Each row was made from one walk, in order. Every step used is in the known rows, and no mark comes twice. Write each row's walk.
In the rows, 128 means zero.
Known rows:
deraz -> nipif -> lezaf -> mogu -> ruda -> noni: [174 193 124 157 111 103 120  80 134 123 112 111 139  55 110 113 160 177
 108 157 112 108 141 126 128 132 138 163 207  90 125 181 123 133]
mogu -> lezaf -> nipif -> ruda -> noni -> bivil -> mozifu: [147  92 140 123  56 129 146 111 129 142  87 129  82  28 136 117 116 138
 206 150 146 182 180 108 125  96  63 118 147  84 104 118 136 112]
bobe -> noni -> deraz -> nipif -> ruda -> mogu: [145 152 173 145 129  91 138 153 153 123  84  87 134 161 122  87 101 102
 105  66  99 136 140 107 122 107 168 153 158 118 154 154 148 170]
ruda -> nipif -> deraz -> giso: [127 195 105  93 176 100 102  82 120 125 127  71  76 165 185 130  85 145
 139  69 130 137 154 114 129 150 125 104  84 117 199 122 145 100]
lezaf -> mogu -> deraz -> nipif -> ruda -> noni: [170 160 117 151 106  79 113 103 127 131 107  57 112 111 160 119 117 126
 111 157 103 121 160 139 132 126 159 152 142  90 152 163 143 128]
lezaf -> nipif -> deraz -> noni: [114 178 112 148 115 138 170  96 119 121 160  86 101 120 150  87 116 152
 152  92 112  86 119 110 131 140 106 133 136 146 168 101 142  88]
nipif -> deraz -> mogu -> ruda: [169 118 133 137 164 106 124  99 122 128 129  92 125 153 125 112 123 150
  81 119  75 126 114 103 155 158 162 109 119 118 106 130 149  98]
nipif -> ruda -> noni -> lezaf -> mogu: [142 166 171 121  94  75 124 154 121 153 104 171 125  97 128 156 151 123
 112 172  84 127 152 168 103 120 175 162 127 142 106 159 130 155]
bivil -> noni -> lezaf -> nipif: [ 97 156 142 102  75 160 143 171 142  99 159 181 162  93 122 156 115 163
 169 114 186 134 149 123 119 123  79 133  50 183 104  71 161 144]
ruda -> noni -> lezaf -> nipif -> deraz: [144 169 137 121  81  93 147 112 113 125 144 162 115  66 176 112 112 148
 137 137 144  91 177 121 144 124 131 149 122 166 135  98 171 139]
nipif -> ruda -> mogu: [133 129 160 131 152  87 101 144 149 123  99  85  83 130 111 132 122  98
  91 108  71 143 126 148 115 122 151 132 136 139 125 133 148 129]
mogu -> deraz -> giso: [119  99  84 105 182 141 107 107 145 136 124  94 130 173 176 146  89  92
 124 123 151 137 117 142 138 144 100  91 101 129 165 101 136 108]
ruda -> nipif -> deraz: [127 190 112 118 137 101 113 114 116 111 152  95  73 140 151 135 108 144
 131  84 141 121 143 134 139 128 118 122  95 119 171 122 127 103]
giso -> ruda -> noni -> lezaf -> mogu -> deraz: [152  98 122 141 116 115 121 133 101 134 136 169 157 128 157 137 150 134
 102 222 135  97 146 135 140 149 202 146 158 144 102 149 136 163]
bobe -> noni: [ 71 118 127 117 150 169 175 183 142 117 142 159 123 155  95 170 142  91
 155  90 140 143 103 135  96 100  92 126 168 165 123 113 108 126]
mozifu -> bivil: [ 92  95 115 108 130 160 123 113 141 131 150 134  89 104  77 181 121  81
 154  97 140 135  91 178 106 120  80 112 101 110 112 126  92 120]
ruda -> giso: [ 81 140 118 110 177 149 107 142 141 135 129  81 109 154 134 163 141 118
 128 111 122 133 114 120 109 138  88  97 126 144 164 110 131  99]
giso -> ruda -> mogu -> lezaf: [153  84 133 165 150 139  99 109 137 119 109 123 117 122 112 114 135 132
  80 169 130 116 126 107 131 141 169 102 186 132 116 143 132 138]
giso -> ruda -> noni -> deraz -> mogu: [132  78 151 172 147 120 147 163  85 171 116 136 120 145 151 115 139  97
  89 151 102  78 138 133 146 106 195 135 178 138  86 171 103 102]
giso -> ruda -> mogu: [120 106 145 147 176 133 108 145 132 110 129  99  95 141 104 134 136 117
  93 125  94 120 115 128 118 133 169 117 177 159 112 147 135 133]
mogu -> deraz -> noni: [ 95  92  77 148 142 163 150 142 124 124 161 133 133 158 146 114 151  94
 139 149 144  68  90 143 128 135 117 118 164 129 142 104 120  82]
giso -> ruda -> mogu -> deraz -> noni: [120  63  98 169 169 146 130 124 114 102 138  96 127 173 145  75 153 115
 105 162 106  55 103 105 131 162 205 125 213 131 123 131 145 110]
noni -> bivil: [ 94 118 129 108 134 153 145 150 172 141 132 160  94 109  98 169 142 103
 157 137 126 159 120 184 117 106  67 109 117 130 111 109  74 123]
nipif -> deraz -> noni -> lezaf: [123 156 128 120 109 125 160 136 123 133 154 188 122 137 141  97 131 130
 132 137 123  70 135 144 114 154 160 127 137 161 136 106 118 120]
nipif -> lezaf -> mogu: [149 172 134 131 117 112 118 120 155 142 141 141 128  96 108 158 131 159
  84 136  99 154 103 178 126 116 100 141 140 134 129 153  64 156]
noni -> bivil -> mozifu: [ 98  95 123  83 121 175 141 187 157 132 142 161  78 100  85 176 139 106
 194 106 125 200 118 177 110  82  51  84 122 126  90 121  85 115]
lezaf -> mogu -> deraz -> noni -> bobe: [120 122  72 171 149 172 163 132 107 134 156 163 164 203 130 107 168  86
 120 200 114 138  71  99 136 101 155 124 190 118 150 105  55 120]
noni -> ruda -> nipif -> lezaf -> mogu -> deraz: [183 176 116 130 118  68  84 112 104 130 156 115 162 113 141 115 128 179
  90 151 139 140 109 145 158 123 115 172 116  89 170 166 106 155]
nipif -> deraz -> noni -> lezaf -> mogu -> ruda: [160 170 131 134 119 113 145 103 120 130 133 171 169 156 114  88 177 175
 114 163  82  91 100 122 136 183 195 137 135 124 130 142 160 141]
giso -> ruda -> noni: [ 85 107 135 156 147 136 137 155 101 130 133 120  78 111 125 141 148  82
 138 161 125  91 148 142 106 116 150 134 195 163 115 146 125  92]
lezaf -> mogu -> ruda -> noni -> deraz -> nipif: [162 170 128 169 119 115 116 121 119 147  98 111 155 119 123 106 180 126
 108 146 116  98 119 141 159 111 156 153 163  78 142 191 157 125]
mozifu -> bivil -> noni -> lezaf -> mogu -> deraz: [126  70 105  81  67 153 108 121 135 106 150 205 186 128 106 163 138 130
 141 168 168 151 112 176 128 152 127 124  13 115  71 102 117 190]
noni -> ruda -> giso: [ 95 145 144 112 179 119  97 156 111 150 130  91 126 150 115 140 152  99
 124 124 109 134 111 129 111 127  95 124 125 150 184 125 140  98]
mogu -> ruda -> noni -> bivil -> mozifu: [103  58 116 107 122 157 148 165 124 121 110 165  91  82  90 138 193  90
 216 153 129 159 134 144 122  97  89 107 177 102  75 131 144  89]
mozifu -> bivil -> noni -> deraz -> nipif: [102 125 124 112  78 158 120 128 135 117 136 134 126 117  97 127  95  93
 164  86 185 134 136 173 122 112  87 129  42 103 121 125 110 139]
ruda -> mogu: [118 117 126 126 161 135 109 153 152 113 130 134 101 119 102 152 156  97
  91 115 103 120 100 156 121 107 131 120 153 150 115 128 132 128]
lezaf -> nipif: [105 160 123 135 128 154 139 145 149 125 153  95 114  97 119 162 110 142
 142  81 147 135 107 129 130 109  61 126 120 147 146 113 141 107]
ruda -> mogu -> deraz: [137  78  93 130 157 129 100 134 147 103 132 116 128 142 143 128 138  94
  83 143 127 115  97 145 156 122 137 114 140 130 123 114 144 131]
giso -> ruda -> mogu -> deraz: [141  64 113 155 169 126  95 121 130 100 130  79 119 167 143 109 123 112
  80 158 119 111 117 116 152 153 178 113 160 138 125 129 151 139]

Which walk is each row?
[131 178 133 139 153 101 113 102 102 109 152  59  61 157 149 116  91 162
 131 102 131 125 165 102 135 158 160 121 116 125 171 140 130 114]	giso -> ruda -> nipif -> deraz
[104 138 146 167 139 103 151 154  97 142 108 141  76 142 124 123 123  31
 146 175 107 159 156 107 111  73 145 148 182 148 138 102  80  97]	nipif -> ruda -> noni -> bobe
[188 108 134 137 180  99  85  31 133 129  85  78  97 161 177  71  86 145
  72 155  97 129 166  80 142 183 203  85 145 131 161 131 151 144]	nipif -> deraz -> giso -> ruda -> mogu -> lezaf
[113  88 152 127 205 127 139 140 132 137  82 111 150 223 151 101 117  92
 108  93 103 133 125  90 122 134 195 124 175 152 146 150 149 166]	bobe -> noni -> deraz -> giso -> ruda -> mogu
[124 169 138 118 104 144 138 149 152 131 159 162 152  82 125 165 108 163
 140 103 162 131 125 129 129 121  79 133 103 157 131 107 155 141]	noni -> lezaf -> nipif
[123 171 172 144 118 112 158 158 141 142 105  86 129 167 123 109  78 101
 139  62 131 148 145 119 117 108 120 151 129 118 167 146 124 150]	bobe -> noni -> deraz -> nipif -> ruda
[121  70 114 116 113 145 111 124  94 110 124 131 170 161  96 125 150 139
 151  84 164 120 108 109 150 141 136 133  48  50  74 140 144 114]	mozifu -> bivil -> noni -> deraz -> mogu -> ruda -> nipif
[ 79  80 121  82 125 152 113 116 130 139 110 143 131 169 129 138 101  69
 171  94 155 155 131 177 115 127  91 109  11 123 122 107 114 136]	mozifu -> bivil -> noni -> deraz -> giso
[139  69 134 120  73 138  97  85 119 102 122 155 156  49  76  96 147 124
 147 135 170 136 121 118 125 116  94 139  72 113 105 106 166 154]	mozifu -> bivil -> noni -> ruda -> mogu -> lezaf -> nipif
[122 174 159 139 120 105 127 125 142 134 130  46  92 106 123 144  78 144
 141  75 114 155 134 119 124 121  77 143  98 137 159 116 156 112]	lezaf -> nipif -> ruda
[ 90  77 114  91 106 162 154 189 130 130 129 183  68  68 107 161 175  74
 207 146 130 163 145 180 103  66  75 103 167 126  74 126  94 101]	ruda -> noni -> bivil -> mozifu
[172 138 154 146 106  90 156 103  95 136 135 128 126  85 173  99  94 196
 105 149 106  84 187  64 143 152 205 144 150 162  95 129 160 133]	giso -> ruda -> noni -> lezaf -> nipif -> deraz -> mogu
[172  86 136 152 176 118  77  79 136 159  71 113 142 177 169  80 104 116
  69 156 126 126 134 105 156 150 184  98 149 115 149 155 140 149]	noni -> deraz -> giso -> ruda -> mogu -> lezaf
[152 171  72 149 112 123 133  93 118 116 158 120 164 131 161 107 157 193
 117 144 136  86  95 121 137 148 132 159 170  78 156 151  85 126]	ruda -> nipif -> lezaf -> mogu -> deraz -> noni
[106  53 130 108  95 157 135 151 119 142 135 167 148 146  97 145 126  87
 125 103 137 135 108 167 130 107 118 118  38 114  57 121  79 131]	mozifu -> bivil -> noni -> deraz -> mogu
[140 156 138 107 160 130  90 124 142 139 109 124 194 164 109 154 180 185
 103 154 106 142  94  93 129 181 150 113 119 117 141 141 178 156]	noni -> lezaf -> mogu -> ruda -> giso
[155 115 131 143 116 129 151 133 114 133 125 163 183  67 129 134 158 176
 126 143 133  85 134  70 147 134 152 150 172 128  65 131 197 112]	deraz -> mogu -> ruda -> noni -> lezaf -> nipif
[166 119 114 152 112 159 138 101 145 149 131 123 155  78 134 151 113 189
  90 115 147 130 106  81 146 117  91 105 139 105 104 123 116 108]	deraz -> mogu -> lezaf -> nipif
[139  81  86 106 197 125  90 101 156 117 103  97 137 168 179 125 115  97
  90 129 115 127 112 127 146 141 148  95 127 127 151 112 160 129]	ruda -> mogu -> deraz -> giso
[ 79 121 156 119 149 139 162 202 114 132 144 164 140 146  75 147 154  70
 150 107 133 139 103 147  96  87  94 149 162 170 140 128 116 126]	bobe -> noni -> ruda
[158 160 127 143 131  99 104 106 152 121 128  36 100 134 149 120  55 128
 120 111 139 138 151 123 135 144 117 127 106 100 174 126 137 116]	mogu -> deraz -> nipif -> ruda
[100 134 137 123 205 140 117 116 136 140 117  77  97 174 136 152  88 118
 130 111 116 141 135 118 106 153 133 100 138 155 159 139 123 107]	deraz -> giso -> ruda
[164 136 147 154 107  81 114  61 116 182  57  87 132 109 208  81  81 114
 129 133 145 119 182  98 154 123 116 139 116  95 182 129 170 116]	mogu -> lezaf -> nipif -> ruda -> noni -> deraz -> giso
[112 146 146  99 117 151 168 186 150 134 141 224 186 144  87 182 164 141
 125 122 126 155  96 139  96 116 133 137 143 154 104 138 106 190]	bobe -> noni -> lezaf -> mogu
[164 132 115 182 145 111 168  80  81 125 121 113 133 131 150  76 127 127
 116 161  95 141 142  13 174 109 176 142 189 120 121  97 146  91]	lezaf -> nipif -> deraz -> mogu -> ruda -> noni -> bobe
[170 135 150 115  90 114 141 115 123  92 138 142 190 125 136  98 112 217
 123 120 127 126 161  61 160 172 153 130  44 148  79  81 198 137]	bivil -> noni -> lezaf -> nipif -> deraz -> mogu -> ruda
[ 63  82 116  91 102 178 126 141 133 102 148 153 104 113  73 172 134  78
 178 106 162 144 124 179  92 120  78 114  51 137  90  93 101 121]	mozifu -> bivil -> noni
[ 88 126 142  92  94 156 132 198 142 104 152 219 148 124 110 164 135 118
 155 136 178 133 149 164 105 119 107 122  58 188  92  82 126 141]	bivil -> noni -> lezaf
[154 210 118 127 119 108 109 116 138 129 146 121 123  95 121 164 134 201
 103 107 128 148 114 150 127 117 101 152 134  95 145 169  82 150]	ruda -> nipif -> lezaf -> mogu
[152 201 140 146 134 108 107 103 121 125 145  87 116 114 117 148 116 220
 102 121 122 149 131 118 125 147 144 153 156  99 147 186  77 153]	giso -> ruda -> nipif -> lezaf -> mogu
[ 75  83 143  93 103 142 118 159 104 116 153 165 117 108  54 147 146  60
 177 118 150 147 119 187  95 107  78 143  45 146 105 109 115 123]	mozifu -> bivil -> noni -> ruda
[ 95  99  97 133 172 136 117 137  93 137 137  86 162 182 153  85 170  94
 139 162 120  73  99 101 122 158 127 126 164 134 193 112 150  74]	mogu -> deraz -> noni -> ruda -> giso
[173 107 166 155  61 114 127 122 120 148  98 105 177 126 156  91  80 168
 102 122 139 147 159  87 163 121 114 133  41 113 105 107 134 131]	bivil -> noni -> deraz -> mogu -> lezaf -> nipif -> ruda
[ 63 100 131  96 135 167 192 169 166 128 129 185 124 131  87 166 153  94
 187 112 137 164 122 148  96  99  73 117 155 137 105 100  76 143]	bobe -> noni -> bivil
[145 184 132 120 100 115 152 123 125 142 148 192 147 141 133 111 156 164
 107 157  84  93 113 155 118 152 179 133 128 149 136 133 108 149]	nipif -> deraz -> noni -> lezaf -> mogu
[117 129 120  83  86 147  98 115 116  87 141 184 185 123  63 166 174 187
 175 120 176 150 116 121 117 163 138 140  40  71  82 139 162 169]	mozifu -> bivil -> noni -> lezaf -> mogu -> ruda -> nipif
[127 164 159 103 150 116 168  84 129 119 123 104 156 169 171 101  44 193
 156  83 135 152 180  39 116 184 158 124 115 179 166 101 180 176]	bobe -> noni -> lezaf -> nipif -> deraz -> giso -> ruda
[ 97  50  76 104 113 191 164 162 135 123 151 161 116 130 130 118 155 100
 204 145 140 138 106 149 121 112  84  89 157 104 106 105  97  91]	mogu -> deraz -> noni -> bivil -> mozifu
[181 201 136 158  79  93 127 115 131 159 112 138 135  71 152 108 135 148
  82 151 122 109 148 179 146  92 133 171 173 105 143 188  76 155]	ruda -> noni -> deraz -> nipif -> lezaf -> mogu
[167 194 141 149 103 110 120 118 153 148 130 117 129  94 142 107  70 149
  96 100 156 128 140 160 150 110  85 143 138 114 164 151  78 148]	noni -> deraz -> nipif -> lezaf
